Every row comes from one small tree of marks. Brackets hold a mark, then the marks that hang from it, in the order of their numbers. Every link used is in the known rows. Which tree was each row made from?
Known rows:
{q821 q554 {q605 q202}}: 2.01	-3.16	-1.02	0.32	0.05	2.82	-0.41	0.16	-3.33	1.65	0.63	3.22	-2.75	4.36	-0.19	2.12	-0.19	3.95	0.50	-2.32	1.39	0.83
{q821 {q554 q202} q605}: 0.97	-4.55	-0.38	0.03	-0.13	1.63	0.77	0.72	-3.01	2.77	1.25	3.33	-2.29	4.46	-0.87	1.07	0.03	3.08	2.80	-3.51	1.40	2.72
{q605 q202 q475 {q554 q821}}: -3.55	-4.18	0.93	-2.96	-0.94	6.56	1.60	-0.37	-0.03	3.75	-1.15	2.85	-1.95	-1.49	1.92	5.69	-2.20	4.64	-0.64	3.26	1.20	1.08
{q475 {q708 q554}}: -2.03	-1.86	-2.43	-0.29	-1.63	2.06	3.80	0.41	3.46	0.65	1.92	1.18	2.13	-0.63	1.25	1.62	-0.80	3.69	0.79	-2.47	2.25	2.68
{q821 q202 {q554 q475} q605 q708}: 2.25	-4.76	-1.33	0.01	0.45	3.77	1.12	1.77	-2.52	0.31	-2.05	4.45	-5.68	7.75	0.52	0.13	-0.42	4.59	3.21	-3.09	-1.15	1.40
{q821 q202 q605}: 3.03	-3.57	-0.70	-1.61	-0.19	2.61	0.66	2.06	-1.07	-0.77	0.17	4.51	-2.10	3.64	-0.40	-0.04	-0.27	2.99	1.58	-1.43	-1.37	-0.39
{q821 {q708 q475}}: -0.80	-2.15	-1.65	-1.62	-0.72	3.40	2.32	1.34	2.54	1.88	0.65	-0.71	-2.26	1.89	3.87	1.37	0.00	1.20	0.52	-0.16	-1.08	0.73
{q475 {q708 q202}}: -2.69	-1.45	0.08	-2.09	0.05	2.38	2.86	0.25	4.07	0.30	-0.77	1.74	1.32	0.76	1.54	1.22	0.90	1.50	0.77	-2.08	1.26	-0.48
{q708 q554 q821}: 0.02	-2.53	-1.32	0.91	-1.81	0.21	2.53	2.30	3.63	3.26	2.31	0.01	0.45	0.38	3.51	0.47	0.58	2.01	0.22	-1.23	0.07	3.85
{q821 {q554 q475}}: -1.44	-4.13	-1.22	1.97	0.46	2.34	1.59	-0.32	-1.57	2.83	0.51	2.22	-0.38	3.25	-1.23	1.67	0.17	2.81	1.87	-2.77	0.28	4.72
{q821 q554}: -0.47	-3.91	-1.49	0.60	-0.12	2.52	1.01	-0.13	-1.79	1.92	2.06	2.43	-1.61	2.62	-0.93	1.59	0.71	2.15	1.08	-2.13	0.20	2.96
{q605 q202 {q475 {q708 {q554 q821}}}}: -4.43	-1.90	-0.16	-1.27	-1.11	5.40	4.20	-0.53	1.93	2.20	-0.48	2.03	0.27	-1.94	3.37	4.70	-2.84	5.11	-0.96	0.59	4.21	1.85
{q708 q202 q821}: -0.80	-1.95	1.46	-1.14	0.05	0.61	1.37	2.21	4.21	2.85	-0.76	0.51	-0.58	1.88	3.97	0.17	2.52	-0.40	0.24	-0.83	-0.98	0.33
{q554 q475 {q821 q605 {q708 q202}}}: -0.78	-4.70	-0.89	-0.79	1.41	4.29	1.31	2.04	0.91	3.28	-1.98	1.96	-2.59	6.06	4.04	0.04	0.72	1.80	3.00	-1.15	-1.03	-0.42
{q821 q202 q554 q708}: 0.71	-4.07	-0.94	-1.09	0.12	3.93	1.86	0.94	-1.91	0.22	-0.46	3.42	-5.91	4.79	1.22	0.44	-0.03	3.15	1.65	-1.72	-1.04	0.65
{q708 q475 {q821 q554}}: -0.15	-2.21	0.03	0.20	-1.96	2.40	2.01	2.00	2.47	3.94	0.80	0.44	-2.43	2.35	3.47	2.11	2.24	0.73	0.04	-1.69	-0.49	5.19
{q475 q708}: -1.88	-2.02	-1.57	-0.95	-0.35	1.97	2.67	0.54	1.97	1.01	0.90	2.64	1.35	-0.35	1.13	1.77	-0.05	2.45	0.39	-2.10	1.89	-0.37
{q821 q202 {q605 q554}}: 2.69	-4.45	-0.63	-3.19	-1.42	3.58	0.33	2.04	0.05	-0.54	-0.49	4.73	-2.53	2.89	-1.24	1.33	-0.44	4.58	2.02	-0.39	-2.14	0.61
{q554 {q475 {q708 q202}}}: -3.60	-1.89	0.35	-0.25	0.75	2.19	3.45	0.06	3.86	1.35	-2.15	1.59	2.52	1.56	1.10	1.28	0.08	2.29	1.61	-2.66	1.23	1.48
{q708 q202 q475 {q821 q554 q605}}: 1.21	-2.02	1.18	-1.42	-1.75	2.80	0.99	2.58	3.93	2.29	-1.15	0.41	-3.55	5.41	3.69	1.56	3.48	0.62	1.12	-2.38	-1.30	4.17
{q708 q202 q475 q554 q821}: -1.18	-0.78	1.04	-1.25	-2.64	2.19	3.75	2.28	8.13	2.53	-0.07	-2.86	0.07	1.36	5.22	1.13	1.92	0.59	0.29	-0.83	-1.16	6.26
{q605 q202 {q475 q708}}: -3.82	-0.99	0.65	-1.65	-0.16	3.81	2.97	-0.90	1.19	1.20	-1.48	2.64	0.32	-1.86	2.00	4.52	-2.62	4.28	-1.66	0.28	3.95	-0.93
{q821 q202 q605 q708}: 3.06	-3.67	-1.53	-2.23	0.12	3.03	0.76	2.57	-0.81	-0.69	-0.65	3.78	-4.76	5.02	2.00	-0.72	-0.60	3.26	1.88	-1.15	-1.68	-2.73

Write each row's tree:
-2.99	-4.47	0.96	-0.88	-0.45	1.82	2.79	0.22	1.29	4.46	-0.99	1.53	1.28	0.28	-0.72	2.45	-1.70	4.04	2.68	-0.92	0.43	4.08
{q605 {q554 q202 q475}}
-0.23	-4.13	-0.48	0.89	1.16	3.91	1.01	1.28	-1.83	4.40	-0.96	3.06	-0.17	3.57	2.20	1.66	-0.69	3.44	1.21	-0.87	0.91	0.62
{q554 q475 {q821 {q605 q202}}}
-2.35	-1.97	-0.35	1.08	-0.15	0.56	3.17	1.77	3.53	3.63	-1.21	2.36	1.84	0.76	3.00	1.42	0.35	2.41	0.70	-2.71	1.76	1.63
{q554 {q475 {q708 q821}}}
-3.73	-3.33	0.65	1.13	0.31	1.81	3.92	-0.41	-0.38	3.74	-1.03	2.83	0.47	2.32	-0.30	2.30	-0.90	3.79	2.69	-4.38	3.40	4.48
{q821 {q554 q202 {q475 q708}}}
0.56	-3.00	-0.71	-4.46	-1.91	4.76	0.97	1.99	4.78	0.51	-1.70	-0.19	-3.79	4.37	3.25	1.84	0.70	2.70	2.02	0.04	-2.46	0.75
{q821 {q605 q554} {q708 q202 q475}}
3.19	-4.44	-0.86	-0.75	-0.48	3.40	0.37	1.25	-3.07	-0.60	0.29	5.26	-4.14	5.53	-1.68	0.62	0.38	3.69	2.22	-2.79	-0.98	1.82
{q821 q202 q554 q605}
-3.93	-3.25	-0.71	-3.29	-2.13	4.39	2.59	-0.28	3.15	1.01	-0.59	3.31	-0.14	-2.24	-0.06	5.08	-1.71	4.77	0.51	0.82	1.66	1.60
{q605 {q475 q708} q554}
0.00	-3.46	-0.93	-3.36	-1.02	4.71	0.12	0.79	0.12	1.42	-1.73	2.48	-4.45	1.96	2.63	3.85	-2.67	5.84	0.14	1.85	0.66	-2.03
{q821 {q605 q202 q475 q554} q708}
-4.36	-3.29	0.41	-0.62	0.85	4.28	3.70	0.71	3.02	3.20	-2.07	2.43	1.44	1.95	2.74	1.76	0.77	1.81	1.83	-1.84	1.28	1.53
{q554 {q475 {q708 q202}} q821}
-0.15	-1.36	0.33	-1.86	-0.76	0.99	1.72	2.73	5.03	1.31	-1.50	2.53	-0.47	2.61	4.10	0.71	2.18	1.46	0.71	-2.82	1.08	-1.19
{q475 {q708 q202 {q821 q605}}}
0.54	-1.69	-0.42	-0.05	-0.94	1.55	1.28	1.91	0.89	2.62	-0.79	3.71	-2.21	2.78	3.46	2.44	0.88	3.89	-0.24	-3.35	3.22	-0.24
{q475 {q708 {q821 q554 {q605 q202}}}}
-1.54	-3.34	0.02	0.28	-0.01	3.65	3.56	0.22	-0.49	0.51	-1.95	4.77	-1.37	3.42	-1.08	1.76	-0.41	4.35	2.04	-3.69	1.04	3.66
{q821 q202 {q554 {q475 q708}}}
-5.23	-3.44	0.04	-1.64	-1.38	4.18	5.05	0.16	2.26	3.02	0.27	2.28	0.59	-1.55	2.60	3.60	-2.34	3.98	1.29	-0.66	3.83	3.51
{q605 {q475 {q708 {q554 q202 q821}}}}
0.15	-2.28	0.10	0.10	-0.32	1.25	2.73	2.99	2.64	1.83	-2.54	4.43	-0.09	2.95	2.44	0.76	0.18	3.53	1.49	-3.18	0.94	0.77
{q554 {q475 {q708 {q821 q202 q605}}}}
-0.81	-2.10	-2.54	-0.89	-1.97	3.48	3.54	1.24	3.91	1.64	1.70	-2.06	-1.44	1.46	4.15	1.19	-0.93	2.47	0.90	-0.50	-0.64	3.75
{q821 {q708 q475 q554}}
-4.27	-1.83	0.66	-2.76	-0.26	3.71	3.07	-0.47	3.70	0.04	-1.56	2.21	0.36	-0.47	1.39	3.17	-0.52	2.23	0.23	-0.33	1.87	0.28
{q605 {q475 {q708 q202}}}
-1.83	-1.36	-0.02	-1.59	-2.06	3.72	3.90	0.41	6.15	0.57	0.61	-2.78	1.10	1.33	2.21	1.56	0.47	1.43	0.91	-0.80	-1.11	6.44
{q708 q202 q475 q554}
-2.41	-4.32	-0.33	-0.21	-0.72	2.73	3.90	1.01	0.67	4.55	2.32	0.61	0.69	0.35	2.34	1.01	-1.10	2.64	2.15	-1.16	1.53	4.42
{q708 {q554 q202 q821}}
-4.59	-2.97	2.10	-3.27	-2.28	2.39	3.73	1.25	4.26	4.07	-2.00	3.01	-0.66	-2.42	2.75	4.67	-1.54	4.39	0.70	0.00	2.93	2.03
{q605 {q475 {q708 q821}} {q554 q202}}
-2.64	-2.56	0.01	-1.92	-1.81	5.53	4.10	0.98	5.47	2.23	0.77	-1.96	0.02	1.60	3.75	1.82	1.02	1.04	1.36	-0.08	-1.07	6.37
{q708 q202 q475 {q554 q821}}
1.22	-3.82	-3.45	0.89	-0.45	1.98	1.72	1.77	1.30	1.60	0.66	0.50	-1.27	4.55	2.44	-0.23	-1.46	4.36	2.63	-2.17	-0.23	2.04
{q821 q605 {q708 {q554 q475}}}
-1.44	-1.43	-1.50	0.11	-2.05	0.66	3.79	2.19	5.08	2.30	1.25	1.21	1.09	-0.51	3.94	1.29	0.29	3.00	0.17	-2.53	2.22	2.62
{q475 {q708 q554 q821}}
-2.41	-2.66	-0.23	0.72	-0.17	2.03	3.57	0.06	4.17	1.41	-0.40	-1.07	2.43	2.21	0.69	0.38	-0.31	2.44	2.07	-1.78	-0.39	5.62
{q708 q202 {q554 q475}}
-1.27	-5.44	-0.09	-0.12	1.35	2.97	2.38	2.33	-1.26	5.71	-1.36	2.59	-2.17	4.87	3.85	0.26	-1.12	2.83	3.61	-1.86	0.98	0.29
{q554 q202 q475 {q821 q605 q708}}
0.94	-3.12	-0.36	-0.78	-0.87	1.15	0.21	2.77	1.33	2.79	0.26	3.00	-1.90	1.67	2.97	1.63	0.46	1.89	0.21	-0.20	0.05	0.25
{q708 {q821 {q605 q475}}}
-2.90	-3.36	0.27	-1.00	-2.08	4.28	4.94	1.17	3.00	4.64	1.80	-1.16	0.57	0.16	3.53	2.23	-0.76	2.19	1.84	-0.80	0.92	7.10
{q708 q475 {q554 q202 q821}}
-0.63	-3.76	-0.35	-2.77	-0.54	6.27	3.15	2.36	1.01	2.12	-0.70	1.97	-4.44	2.90	4.84	1.07	0.22	1.46	1.14	0.64	-1.81	0.42
{q554 {q821 q202 {q708 q475}}}
-0.19	-2.62	0.15	-0.30	-1.02	0.46	2.27	2.33	1.13	3.49	-0.28	3.85	-1.83	2.84	2.75	1.52	1.07	3.13	1.62	-4.41	3.15	1.30
{q475 {q708 {q821 {q554 q202} q605}}}
0.29	-2.52	-1.89	-1.04	-0.85	3.80	1.57	0.75	0.40	0.82	-0.26	0.76	-3.14	2.33	3.65	2.34	-3.25	5.50	0.09	0.43	1.62	-0.10
{q821 {q605 q202 q475} {q708 q554}}
